Known rows, with every step that occurs
pebez sipekol musus gufen: [  3 -36 -30 105 -13 -37  23  13  -5  39   4 -38  18   4 -12 -18   8 -12
   2 -13]
sipekol musus zesi tido rovez: [ -4   5 -66 -17 -79 -15   8 -21  54  26   4 -38 -47 -39  -2  27  36 -10
  37 -41]
bima sipekol: [-13 -18   8 -50  25 -36  20  15 -10 -22   2  -8 -20 -28 -13  27 -22  19
  14 -29]
bima sipekol musus zesi: [  0 -21 -42 -53 -42 -53  33 -10   9  -3   5 -31 -33 -37   3  30   4  14
  18 -46]
sipekol tido zesi musus: [-38   7 -47 -17 -26   0  -7 -32 -14 -21 -10   9 -34 -18  18 -16 -13  22
 -30 -51]
pebez sipekol: [ -6 -13  21  13  13 -16  20  -4 -14 -40   4 -32 -20 -20  -6  19 -17 -16
 -18  -4]
musus sipekol tido: [ -1 -12 -31  -5 -29   7 -16 -22 -19  22 -16 -14  11  22  14 -18  32   1
 -14 -21]
musus sipekol tido gufen: [-14 -21 -38  23  -8 -10 -20 -27 -25  56 -19  -2 -18  31  27 -45  75   4
   1  -1]
zesi musus: [-22  -2 -25 -20  -3 -19   8   0  19  -3 -11 -14  -3 -20  -3 -20  -9 -24
  -2 -18]
zesi tido: [-18  -5 -15 -22 -11 -13   0  19  11  21  -6  -2  -5 -42   5   8 -11 -28
   5 -33]
musus zesi tido rovez: [ -3   6 -41 -40 -46  23  -5 -20  41 -17   9 -21 -35 -19   2  43  30 -17
  21 -29]
bima sipekol musus zesi tido: [-18 -26 -58 -75 -57 -66  33   6  18  17  -1 -35 -33 -80   7  39  -8 -13
  22 -76]
bima sipekol musus: [-11 -19 -19 -24  -6 -73  34  15   2  19  -3 -23 -28 -51 -20  13 -20  24
  28 -38]
zesi tido rovez: [-13   7 -18 -15  -9   3  -4   3  37   7   2 -12 -31 -31 -18  25   7  -7
  31 -23]
sipekol tido gufen: [-18 -15 -27  12   3 -26  -7 -16 -22  59 -18  37 -38   9  10 -26  46  26
   8  -6]
bima sipekol tido zesi: [-27 -10 -14 -41   0 -21   5 -18 -44 -44   5  13 -48 -22   6  28 -24  65
 -13 -63]
musus sipekol: [  6  -9  -9  16 -12  19 -13 -16   0 -10  -2 -37  20  24  17 -19  23 -20
  -6   4]
sipekol tido zesi musus gufen: [-28 -16 -71  59 -19  19 -18 -13 -15  20  -5  19  11  32  16 -39   8  21
 -22 -51]
tido zesi musus sipekol: [-25   2 -38  11 -19  27 -17 -35   3 -61   3 -55  -6  10  40 -41   2 -21
 -28 -19]
rovez tido sipekol: [-27 -29  -9  43  16 -26   5  25  -5 -17  18 -15 -18  30  55 -15  34  34
   6  14]
pebez sipekol tido zesi musus: [-43  -6 -27  -3 -15 -21  14 -36 -30 -63  -5 -24 -51 -36   9   3 -28   7
 -45 -55]
rovez tido: [-14 -37 -19  39  -9  -9   0  20  -4  -7   5   7  24  14  41  12 -10  -2
   3  16]

Rows
[-36 -23 -62  -1 -12 -27 -11 -29  -6  54 -30 -15 -19  11  22 -64  62 -20
  -2 -17]	zesi musus sipekol tido gufen
[ -5 -13  -6  29 -19 -54  34  -1  -3  -3   0 -48 -26 -43 -13   5 -13 -11
  -1 -17]	pebez sipekol musus
[ -7  -4 -40 -46 -48   7  -1  -8  17  -1   2 -12  -8 -27  26  26  14 -39
  -8 -37]	musus zesi tido
[-18 -21 -13 -58   9 -48  17   6 -26   7 -12  17 -28 -31 -18  31 -10  40
   7 -56]	bima sipekol tido
[-19 -17 -75  -3 -59 -49   8 -13  27  73  -7 -19 -41 -44  33 -18  53 -25
  23 -29]	sipekol musus zesi tido gufen
[ 11  -3 -51  -7 -68 -17  13 -21  19  19   3 -26 -14  -7  14   5  25  -5
   7 -16]	sipekol musus zesi
[-14 -23 -48  50   3   0  -1  19  16  39  -8  -2  45  29  -6 -40  13 -30
   3 -14]	zesi musus gufen
[-26 -31 -37  61 -14 -67  19  28  10  26  13 -29 -27   6  47 -29  35  41
  22  -1]	rovez tido sipekol musus
[-38 -35 -56  48 -28  19 -18 -17   0 -66  10 -53  16  27  80 -29  -5 -22
 -24  -6]	rovez tido zesi musus sipekol
[-34 -27 -50  67  -9   0   3 -20 -32 -22  -1 -15  -6  14   9 -19  -6   3
 -40 -54]	pebez sipekol tido zesi musus gufen
[-29   3  -9 -19  12 -35   5  22  13   7   5 -22 -46 -31  18 -18  30   9
   6 -38]	zesi tido sipekol
[-44 -27 -45  38 -15   1  -5  -5   1 -55  10 -13  -2   3  62 -13 -28  -2
 -16 -10]	rovez tido zesi musus
[-12 -21 -45 -18 -69 -50  31 -12  14  -1   1 -59 -33 -71  13  28  -1 -47
 -10 -53]	pebez sipekol musus zesi tido
[-16 -32 -61  32 -51 -45  18   0  17   3  20 -40 -30  22  66 -10  60  31
  13  -4]	rovez tido sipekol musus zesi
[ -5 -17 -42  92   0 -40   9  25  11  73  12 -23  -4  38   7 -63  64  40
  23 -14]	tido sipekol musus gufen
[-22 -23 -57  75 -14 -57   8  40  24  87   5 -28  -8  -8  11 -52  50  11
  26 -48]	zesi tido sipekol musus gufen
[-24 -15 -56 -24 -31 -11  -7 -21  -3  18 -27 -26   9   3  10 -34  23 -24
 -16 -39]	zesi musus sipekol tido
